Known rows, with every way that one mark hangs from another
{q_124 {q_839 q_94} q_911}: [  0.5 -17.8  35.7   8.2  11.3 -15.6 -30.4  -3.7  -5.2 -21.8 -10.1 -45.0
 -11.4  -3.3  -5.9  45.6  44.8 -46.5  -9.6   3.7  17.5  21.2 -44.9 -41.4
 -20.4 -10.4  22.6   6.0  -9.0  27.7]
{q_839 q_507}: [ 26.3  -6.3  34.4   0.3  21.4 -10.6 -27.2 -10.0  -9.3 -18.1 -12.8 -40.4
   9.6  27.0 -20.6  35.4  18.7 -31.2 -32.2  20.1  -2.9   7.8 -33.0 -42.0
 -22.1  -2.8  10.0  10.0 -18.8   8.3]
{q_331 {q_94 {q_839 {q_124 q_911} {q_507 q_71}}}}: [  2.6 -12.9  17.2 -23.7  21.1   3.1 -31.6   8.9 -16.6 -46.3   4.4 -19.7
 -36.0  31.1 -34.4  10.5  16.7 -32.1  -5.2  -5.5  -8.3  18.6 -45.7 -31.1
 -36.7   7.6 -11.0  -7.0 -11.0  21.4]
{q_124 {q_839 q_94 q_507} {q_911 {q_968 q_792}}}: [  9.1  -5.3  30.3  20.9  -4.5 -15.2 -46.0   4.7 -17.0  -6.4  -4.0 -32.1
 -17.1  12.9 -10.1  42.7  37.7 -36.2  -6.3 -10.8  19.3  33.7 -68.4 -17.4
 -20.9  -1.0  26.4   4.9   3.8  25.9]
{q_71 {q_507 {q_839 {q_124 {q_911 {q_968 q_792}}}}}}: [ 40.7  -8.6  12.5  -8.1  -2.7  -0.6 -19.4   2.3   4.1 -21.4  10.4 -27.1
  -9.5   0.9  -5.3  13.4  36.7 -42.5  -2.5  10.2   8.9  39.2 -45.4 -10.2
 -40.2   8.9  18.2  -9.9  11.4   5.7]
{q_124 q_911}: [ 15.7 -19.1  22.3  -0.6  17.5 -13.8 -20.3  -1.9   4.9 -30.4  -8.9 -56.3
  -0.2   4.4  -7.2  35.7  33.2 -44.7 -25.9  22.8  15.9  17.5 -31.0 -40.7
 -32.3   1.1  20.4  -1.7  -6.6  14.2]
{q_507 {q_71 q_622}}: [  8.2 -21.3  13.5  -6.7  18.4   4.0 -27.7   1.7  -9.3 -23.5   6.6 -34.5
  17.3  19.8  -3.5  22.5  10.2 -27.0 -26.0  29.5  -2.7   0.2 -13.1 -50.7
  -8.5 -28.2  -5.2  14.9 -25.5  21.3]
{q_94 {q_839 {q_124 {q_911 q_507 q_968}}}}: [  8.2  -4.3   8.0 -10.1   2.0   1.7 -18.3  11.3   0.8 -33.7  11.6 -33.6
  -9.4  19.0  -4.0  20.9  33.1 -39.0   0.4  -4.4  16.0  17.1 -46.0 -11.9
 -36.1  16.6  16.1 -28.3  10.8  15.9]
{q_968 q_792 {q_911 q_507}}: [ 44.7 -16.4  20.3   3.4  -4.8  -0.9 -28.8  -3.5 -10.5 -11.4   6.1 -35.1
  21.6  -3.6   3.5  24.0  29.6 -34.9 -23.9  28.1  13.2  13.8 -34.6 -31.0
 -18.1  -6.5  27.8  10.0   4.2  -3.6]
{q_331 {q_94 {q_839 {q_124 q_911}}}}: [ 10.3 -18.4  24.6 -22.5  11.7  -8.2 -17.0  -7.1  -5.1 -57.2   1.3 -40.0
 -29.2  15.2 -28.5  23.1  27.1 -53.2 -11.1  -1.3   8.9  10.1 -41.7 -33.7
 -32.1   7.6   4.5 -18.3  -3.7  13.9]
{q_331 {q_94 q_839}}: [ 12.3 -20.0  34.8 -17.8  11.2 -14.7 -16.7 -16.7 -12.0 -46.5  -9.5 -43.6
  -8.4  22.3 -27.1  33.2  13.6 -47.4 -27.6  13.2   2.4  -8.7 -23.4 -51.4
 -15.5  -8.0   2.6  -7.5  -8.4   2.3]
{q_331 {q_94 {q_839 {q_124 {q_911 q_968}} q_507}}}: [  7.4  -0.8  19.9 -14.9   5.4 -13.8 -26.3   1.7 -15.0 -43.7   6.8 -29.3
 -28.3  36.6 -29.5  21.6  20.7 -38.3  -8.7 -13.6   5.4  17.1 -57.0 -18.6
 -29.5  19.4   3.8 -24.7   6.1  17.9]
{q_331 {q_94 {q_839 {q_124 q_911} q_507}}}: [ 12.3  -9.5  26.5 -20.4  17.5  -6.5 -26.0   0.5 -14.2 -50.8  -4.0 -30.1
 -30.6  29.4 -37.0  22.5  25.6 -41.6 -10.6 -10.3  -1.4  13.3 -46.7 -26.5
 -34.2  14.9  -1.2 -10.1  -6.1  13.1]
{q_995 {q_839 q_124 {q_507 {q_71 q_622}}}}: [ 14.7 -10.2  17.6  -4.8  20.6  18.6 -30.8  -0.8 -15.8 -25.0   4.3 -17.6
  15.2  42.8 -22.6  21.7  14.6 -11.0  -2.6   9.4 -22.7   6.3 -25.1 -26.5
 -27.2 -14.1 -14.7  27.5 -40.0  15.1]
{q_507 q_71 {q_839 q_124}}: [ 25.0 -17.8  19.3 -16.2  26.2  16.8 -19.2 -11.2   3.6 -27.3  -2.8 -21.2
   0.6  10.0 -13.7  14.1  16.4 -25.4 -14.7  28.3 -12.8  18.7 -37.1 -41.4
 -24.0 -19.1  -4.3   1.5 -14.0  12.9]
{q_507 {q_839 q_94}}: [ 19.5 -23.7  32.9  -1.9  19.8  -5.7 -24.0 -22.7   4.9 -19.3 -13.1 -27.7
  12.5   7.8 -15.2  45.8  26.2 -40.2 -20.0  24.9  -9.9  14.7 -34.0 -41.3
  -9.0 -19.2   8.4   2.0  -4.4  10.1]
{q_911 {q_507 q_71 {q_839 q_94 q_124}}}: [ 14.2 -12.4  16.9 -14.1  18.5  17.9 -31.0  -7.9   4.0 -10.5   8.1  -2.2
   6.9   6.5  -8.9  19.8  20.6 -20.9  -0.8  16.4 -24.6  25.1 -43.4 -26.1
 -11.2 -20.6   0.0  -0.5 -10.2  19.0]
{q_507 {q_71 q_622} {q_839 q_94 {q_124 q_911}}}: [  2.9 -28.1   2.8 -11.2  21.4  14.3 -34.1   3.4   3.2 -28.9  10.4  -8.3
  -3.2   4.7  -7.8  24.4  28.5 -30.7   3.9  13.0 -14.5  27.7 -35.9 -24.0
 -14.9 -21.8 -10.8   2.0  -7.7  33.7]
{q_331 {q_94 {q_839 q_507}}}: [ 12.8 -10.4  37.1 -15.5  16.4 -11.5 -26.9  -9.1 -21.6 -38.6 -11.2 -33.0
  -9.3  38.2 -35.4  30.9  12.0 -36.4 -26.7   2.4  -5.3  -4.9 -29.3 -46.6
 -16.5   0.3  -3.1  -1.5 -12.3   2.0]
{q_94 {q_839 q_507}}: [ 17.5 -12.8  33.0  -5.0  24.0  -2.3 -22.5  -3.9 -16.8 -31.6 -17.2 -34.4
  -0.9  35.3 -30.4  34.7  19.7 -38.1 -23.9   8.2  -1.1   0.8 -29.9 -41.6
 -29.3   1.1   0.1   3.2 -13.3   3.6]
{q_968 q_792 q_911}: [ 48.6 -25.4  25.9   6.1   0.6  -9.7 -23.4 -15.3 -11.2 -23.0  -1.3 -42.8
  12.0  -1.3  -8.7  27.7  25.4 -47.1 -28.1  33.9  17.5  15.2 -39.1 -38.8
 -19.6 -10.3  23.0  13.1  -0.4  -1.0]
{q_71 q_622}: [ 18.1 -18.9  22.9  -4.0  13.6  -7.0 -23.2  -7.0  -7.0 -26.7  -0.9 -45.7
  21.4  16.6  -5.4  34.6  18.5 -36.1 -29.9  26.4   3.1  -5.5 -13.0 -45.7
  -8.3 -21.8   5.2  10.2 -19.7  13.9]
{q_507 {q_71 {q_622 q_293}} {q_839 q_94}}: [ -3.4 -24.2   5.3   0.9  25.6  10.9 -39.9  -9.9 -11.8  -4.5   2.7   2.2
  15.7   8.0 -12.5  34.3  10.7 -26.8 -23.8  23.1 -13.8  13.2  -6.6 -40.7
   6.4 -35.6  -7.6  22.5 -21.9  21.1]

Rows
[ 13.0 -12.5  13.8 -14.4  13.0   8.3 -17.6  10.2   2.0 -40.2   1.3 -35.4
 -12.2  10.2 -10.1  22.4  38.1 -42.2  -3.9   0.2   9.3  14.3 -36.7 -20.8
 -41.8  11.6  13.0 -16.6  -0.9  12.2] : {q_94 {q_839 {q_124 {q_911 q_507}}}}
[ 31.1  -6.0   5.4  -8.8  -1.6  22.6 -30.5   2.5   1.4  -6.4  13.4 -10.4
   4.3   8.8   2.0   7.4  12.9 -13.1  -5.5  14.8  -5.6  26.1 -49.6 -17.1
 -18.4 -13.0   7.9  -8.7   4.5   8.2] : {q_911 {q_507 q_71 {q_839 q_124}} {q_968 q_792}}
[  7.7 -14.0  14.9 -15.2  23.2  20.5 -28.1  10.2 -22.4 -34.3   7.8 -11.7
  -5.3  39.4 -27.6  13.1   9.7 -25.0  -7.7   2.9 -14.7   2.5 -29.7 -31.9
 -23.1 -14.1 -21.3   8.2 -28.2  20.8] : {q_94 {q_839 q_124 {q_507 {q_71 q_622}}}}
[  9.3  -3.9  48.7   8.3  13.2 -11.4 -36.0 -10.8 -18.8  -9.5 -14.6 -30.3
  -0.5  18.3 -21.7  44.4  30.3 -33.2 -16.2   0.6  -3.3  13.1 -46.8 -42.0
 -11.8 -13.8  14.8  17.4 -21.5  21.3] : {q_124 {q_839 q_94 q_507}}
[ 12.1 -13.7   1.6 -10.1  26.5  23.8 -31.4  -6.8  -7.9 -16.3   6.3  -1.9
   8.7   7.4 -10.8  15.6   8.8 -21.7 -22.2  20.5 -11.6  12.9  -9.8 -36.5
  -8.1 -27.4  -9.7  15.2 -26.7  16.3] : {q_507 {q_71 {q_622 q_293}} {q_839 q_124}}
[ -6.2  -3.7  17.4   6.7  22.6  11.8 -45.5  10.2 -34.8  -0.7  -3.2 -11.0
   4.9  18.8  -9.1  24.2  14.5 -12.4 -28.5   2.9  -1.0   3.6  -8.4 -50.4
  -6.9 -25.2  -1.6  36.8 -39.6  24.2] : {q_124 {q_839 {q_507 {q_71 {q_622 q_293}}}}}
[ 33.0  -3.0  35.5   0.4  19.4   4.2 -22.6 -18.6  -5.6 -29.2 -11.2 -34.7
   8.4  35.1 -31.8  33.6  24.2 -24.8 -10.5   7.9 -13.4  10.6 -39.6 -24.9
 -37.4   4.1   4.8  15.8 -30.4   1.0] : {q_995 {q_839 q_124 q_507}}
[ 30.8 -27.9  -4.2  -8.7   2.8  25.1 -36.0  17.0 -15.7  -5.8  13.0  -5.0
  32.0  -2.7  15.6  13.6  25.6 -11.4 -11.3  28.1  -8.1  12.1 -12.1 -32.9
  -7.8 -30.0   0.3  19.8   3.5   0.9] : {q_968 q_792 {q_911 {q_507 {q_71 q_622} q_839}}}
[ 24.7 -11.6   3.4  -0.7  -2.8   2.6 -32.0  12.5   7.5  -8.3  -3.0 -32.7
   9.5  -1.2  12.7  30.8  35.8 -24.1 -12.7  12.5  13.8  26.9 -37.8 -16.7
 -26.1   0.8  24.7 -12.3  23.3   3.0] : {q_124 {q_911 {q_507 q_839} {q_968 q_792}}}
[ -4.7 -11.4  29.0  13.8   0.4 -23.6 -29.9  -2.3  -5.7 -17.1  -0.5 -43.8
  -7.7   5.9  -0.1  44.5  41.2 -42.6  -6.7   0.1  23.4  25.6 -54.7 -32.4
 -16.2  -5.4  28.0  -5.6   3.2  31.5] : {q_124 {q_839 q_94} {q_911 q_968}}
[  6.8  -3.4  13.3   7.8  -2.9  -5.6 -28.3  -7.2   8.2 -20.2  14.4 -28.1
   7.3  19.9  -6.5  39.2  39.6 -30.5  12.1  -3.5   1.6  27.5 -54.1   0.9
 -29.6   8.9  22.7 -10.3  -0.4  18.1] : {q_995 {q_839 q_94 {q_124 {q_911 q_507 q_968}}}}
[  1.7  -8.7   6.4  -5.9  18.1   5.0 -26.8  15.3 -14.0 -32.5   6.8 -20.9
 -24.9  37.6 -21.9  13.0  19.2 -29.7  -0.1  -4.5   5.9  29.1 -55.7 -18.0
 -42.6  14.4  -4.1 -14.5   0.5  26.7] : {q_94 {q_839 {q_124 {q_911 q_968}} {q_507 q_71}}}
[  3.1  -4.5  11.6   4.7  22.7   7.8 -46.7  -9.5 -21.3  -5.3  17.7   7.6
  -1.4  26.4 -30.5  23.1   2.8 -26.6 -18.3   4.8 -17.7  20.7 -32.7 -21.7
  -2.3 -17.7  -7.6  25.0 -40.3  32.7] : {q_839 q_94 q_124 {q_507 {q_71 {q_622 q_293}}}}
[ -3.0  -9.5  30.1   5.4   4.8  -7.0 -35.1   7.8  -3.2 -12.1  -3.6 -35.4
  -1.4  -5.7   5.6  43.1  49.7 -35.0  -4.1  -3.4   9.6  20.3 -38.9 -34.7
 -19.0  -8.5  29.6   3.3  -4.3  25.4] : {q_124 {q_839 q_94} {q_911 q_507}}
[  8.7 -13.8  15.5  -4.7  21.6   4.6 -36.7   8.2 -18.7 -16.2   3.1 -23.9
  16.7  32.6 -12.5  22.7   9.2 -15.7 -23.6  19.6 -12.8   3.4 -18.5 -44.9
 -11.5 -21.3 -10.0  21.7 -28.8  21.3] : {q_839 {q_507 {q_71 q_622}}}
[  3.5  -5.8  24.8  -1.1   8.8  -2.6 -27.4  17.1  -4.1 -16.8  -9.9 -47.5
   1.6  -5.4  12.8  33.5  49.7 -28.1 -13.0   3.0  17.5  12.1 -29.0 -39.0
 -28.7  -3.9  28.0   3.1  -5.4  14.4] : {q_124 q_839 {q_911 q_507}}
[ 21.1 -14.6  35.2 -24.1  11.4  -6.1 -15.0 -21.1  -9.9 -52.7  -0.4 -37.0
 -18.9  22.3 -34.9  22.7  13.6 -49.9 -16.9   4.8  -1.0  -3.1 -39.6 -41.7
 -19.2  -4.2  -0.1 -13.8 -12.5   6.9] : {q_331 {q_94 {q_839 q_124}}}
[ 15.3   0.1   9.6   1.3  -0.9  -1.3 -21.7   1.0   7.6 -25.6   7.5 -40.0
  11.1  20.1   1.9  30.7  39.3 -22.4   2.1   1.2   7.7  22.6 -41.6  -7.3
 -41.6  15.7  23.2 -11.8  -0.2   7.8] : {q_995 {q_839 {q_124 {q_911 q_507 q_968}}}}
[ 27.0 -16.9  33.6  -9.1  15.9  -9.5 -19.1 -14.9   0.1 -16.1  -3.3 -20.4
  13.2   6.5 -16.5  33.9  31.1 -44.1 -12.3  22.0 -16.0  18.8 -23.2 -39.6
 -15.5 -12.6   6.9   9.8  -7.8   6.5] : {q_71 {q_507 {q_839 q_94}}}
[ 10.2  -9.6  28.1 -24.8  20.5   6.1 -28.5  -4.7 -21.2 -41.3   4.2 -15.0
 -23.6  38.2 -41.6   9.8   3.1 -29.1 -12.9  -0.5 -18.1   5.4 -43.7 -38.6
 -23.5  -3.2 -14.4  -1.5 -19.9  15.1] : {q_331 {q_94 {q_839 q_124 {q_507 q_71}}}}
[ 21.7  -5.7  27.1  -3.3  25.2  15.4 -27.9  -9.1  -8.9 -24.8  -4.6 -21.4
   2.1  38.9 -30.9  22.7  14.6 -14.8  -6.8  13.1 -18.8  15.9 -39.8 -28.8
 -39.1  -3.4  -5.5  20.6 -34.8   8.0] : {q_995 {q_839 q_124 {q_507 q_71}}}
[ 18.5  -7.3  16.9  -2.7  12.6  -8.1 -24.3  -4.5 -17.5 -11.9   9.1 -25.1
  18.7  10.1 -10.6  24.6  18.3 -41.3 -35.8  19.4   2.9   2.9  10.8 -41.0
 -10.4 -12.7   8.7  25.5 -32.8   9.6] : {q_71 q_507 {q_622 q_293}}
[ 34.0  -7.3  15.2  -0.9  -4.9   3.4 -28.7  -1.9   2.6  -4.4  -2.3 -29.2
  20.3   6.7   7.0  29.7  23.3 -21.3 -19.2  17.9   5.1  13.0 -35.7 -24.6
 -12.6 -10.1  20.4  -6.0  13.4  -3.9] : {q_911 {q_507 q_839} {q_968 q_792}}
[ 18.7 -20.4   9.8 -17.4  23.2  22.3 -23.7  -1.1  -3.2 -29.0   5.4 -15.7
  11.2  13.7  -7.0  13.9  15.0 -20.7 -11.4  23.3 -16.0   8.8 -21.6 -38.3
 -12.5 -30.2 -14.0   7.1 -19.0  17.2] : {q_507 {q_71 q_622} {q_839 q_124}}
[ -0.6  -4.7  -9.4  -8.9   0.7   6.7 -33.2  23.6  -3.2 -19.1  32.9 -23.4
   9.3  15.8  14.8   9.8  23.7 -16.5  -2.0   7.2   4.1  20.8 -34.6 -13.8
 -19.7  -5.4   6.7 -10.2  -3.1  32.8] : {q_839 {q_124 {q_911 {q_507 {q_71 q_622}} q_968}}}
[ -5.0 -13.8   6.0  -2.2  29.6  15.1 -36.7   9.6 -31.3 -15.2   0.0  -4.8
   2.2  35.8 -25.6  23.5   2.6 -24.4 -26.8   5.7  -5.6   1.0  -1.8 -41.6
 -15.0 -15.0 -16.0  22.2 -32.0  14.8] : {q_94 {q_839 {q_507 {q_71 {q_622 q_293}}}}}
[  2.2  -8.9   6.9  -8.2  27.9  22.5 -34.1   4.2 -28.6 -22.8   8.6   1.0
  -8.6  35.4 -31.9  13.6   2.6 -26.5 -18.5  -0.7 -10.0   8.0 -16.9 -28.9
 -18.7 -10.5 -18.3  16.4 -35.6  19.5] : {q_94 {q_839 q_124 {q_507 {q_71 {q_622 q_293}}}}}
[ 23.0 -11.1   5.6  -2.2   0.1  13.4 -33.5   6.7  -1.4   1.2   4.3 -17.6
  16.6   9.3   9.0  16.8  14.3  -9.7 -14.3  21.9  -1.9  20.6 -35.2 -29.5
 -14.8 -17.2   9.4  -1.4   7.8   3.4] : {q_911 {q_507 q_71 q_839} {q_968 q_792}}
[ 26.4   3.3  15.3 -11.5   4.8   6.9 -20.1  -7.3   7.0 -13.9   5.2 -23.6
  17.2  13.1   3.5  22.0  26.1 -21.4 -12.4  13.7  -4.0  14.7 -43.1 -20.5
 -17.4  -2.3  15.8 -18.0   5.8   6.1] : {q_911 {q_507 {q_839 q_124}} q_968}
[ -4.1  -0.8  30.3  17.0   5.4 -21.4 -38.9   3.9 -14.7 -10.3  -4.6 -32.4
  -9.1  20.1  -7.5  44.0  39.4 -31.7  -6.5  -8.4  14.2  28.0 -59.9 -25.9
 -18.3   2.6  23.0   0.3  -0.3  32.3] : {q_124 {q_839 q_94 q_507} {q_911 q_968}}
[ 33.7 -10.9  34.2 -14.1  15.2  -2.1 -16.6 -21.3   2.5 -22.2   5.4 -12.8
   2.2   5.5 -23.3  25.0  30.9 -46.0  -4.6  15.7 -18.5  25.1 -36.8 -27.5
 -20.2  -7.4   5.3   4.3 -11.8   9.9] : {q_71 {q_507 {q_839 q_94 q_124}}}
[  2.5 -14.8   5.4   1.6  22.3   4.0 -33.8  -3.6 -15.7 -11.2   7.8 -22.2
  13.3  14.2  -9.0  23.3   4.5 -27.8 -36.6  27.2   1.6   4.8  -0.9 -46.9
  -5.7 -27.5  -0.7  23.0 -34.1  19.7] : {q_507 {q_71 {q_622 q_293}}}
[ 27.3 -15.4  24.5 -15.5  10.7   4.4 -20.9 -11.3  -2.6 -24.1  13.5  -6.8
  13.0   7.7 -15.3  24.8  29.9 -41.3  -1.4  12.5 -23.8  15.7 -21.7 -25.1
  -8.4 -19.1  -4.7  10.2 -16.2  16.0] : {q_71 {q_507 {q_839 q_94 q_124}} q_622}
[ -6.1 -14.3  -0.7  -1.2   9.5   0.8 -37.9  12.2   4.8  -4.3  10.2 -11.9
   9.6   7.7   9.7  28.8  30.8 -17.6  -0.1  13.1  -4.9  34.1 -41.0 -21.7
 -15.1  -7.0  10.9 -11.5  16.7  26.0] : {q_124 {q_911 {q_507 q_71 {q_839 q_94}} q_968}}
[  6.7 -16.8  29.2   7.7  22.5   1.2 -37.4 -13.8 -12.9 -14.6  -8.0 -16.4
  10.9  38.5 -30.3  40.0  15.3 -18.9  -7.2  14.4 -21.9  17.3 -35.9 -34.1
 -22.8 -11.8  -3.2  26.8 -30.7  13.6] : {q_995 {q_839 q_94 {q_507 q_71}}}
[  9.7 -27.0  23.1  -4.4  25.6   4.0 -30.1 -14.8  -0.2 -15.1  -7.7 -17.1
   6.5   9.4 -15.0  32.7  16.8 -29.3 -14.0  29.7 -16.0  20.1 -34.5 -46.7
  -9.7 -25.8  -2.1   7.9  -9.5  17.4] : {q_507 q_71 {q_839 q_94}}
[ 35.5 -20.7  10.5  -0.7  -1.1   6.9 -33.6   4.3 -14.2  -7.8  12.9 -24.0
  17.3  -0.4   4.6  11.3  21.2 -25.0 -18.0  31.0   6.1  19.5 -32.5 -36.0
 -19.0 -13.2  16.6  16.5  -1.5   4.0] : {q_968 q_792 {q_911 {q_507 q_71}}}
[  2.8 -30.0  12.4  -7.3  21.2   9.7 -34.1  -5.5  -5.1 -17.2   2.0 -11.9
  18.9  14.0  -7.7  33.7  16.8 -24.4 -10.8  25.5 -20.3   9.3 -19.8 -43.4
   2.0 -38.7 -11.7  14.6 -14.1  24.2] : {q_507 {q_71 q_622} {q_839 q_94}}
[  3.2  -7.7   7.1   3.3  26.6   7.2 -44.4   4.5 -24.8  -2.9   4.4 -11.2
  13.2  26.6 -17.5  23.7   2.9 -17.3 -36.9  18.4  -7.3   7.3  -5.9 -41.9
  -8.9 -18.9  -5.9  29.6 -36.8  19.9] : {q_839 {q_507 {q_71 {q_622 q_293}}}}
[ 20.6  -6.5  10.5   3.5  -6.3   1.3 -34.5   4.2  -6.0  -0.9  15.5 -29.6
  12.0  16.1   4.8  15.4   8.6 -19.2 -19.3  23.2   8.9  16.6 -42.0 -28.5
 -15.5 -13.7  16.9  -0.7  -1.7  12.5] : {q_911 {q_507 q_71} {q_968 q_792}}
[-12.5  -2.0   9.5   2.0   1.2  -0.5 -33.3  26.5  -8.9  -6.9   7.7 -35.6
   0.9   4.4  21.1  20.4  37.1 -13.8  -5.5   4.4  17.5  21.9 -36.5 -37.4
 -25.4  -7.2  22.3  -3.3   1.9  28.0] : {q_124 q_839 {q_911 {q_507 q_71} q_968}}
[  0.5 -20.2  20.2   6.6  19.5   7.8 -40.9  -3.5 -18.4 -15.3   1.1 -12.5
  21.6  42.3 -22.3  39.6  13.6 -14.2  -3.7  10.6 -26.2   7.1 -22.4 -30.2
 -12.0 -23.6 -13.4  33.7 -35.4  19.4] : {q_995 {q_839 q_94 {q_507 {q_71 q_622}}}}
[ -1.5  -9.1  -1.8 -12.7   5.8  10.3 -22.0  20.8  -3.3 -29.9  19.4 -22.3
 -12.7  20.3  -2.0   9.6  23.9 -29.1   4.7  -0.8   8.8  23.3 -45.6 -16.0
 -38.0   9.1   6.0 -23.9   6.9  24.0] : {q_94 {q_839 {q_124 {q_911 {q_507 q_71} q_968}}}}
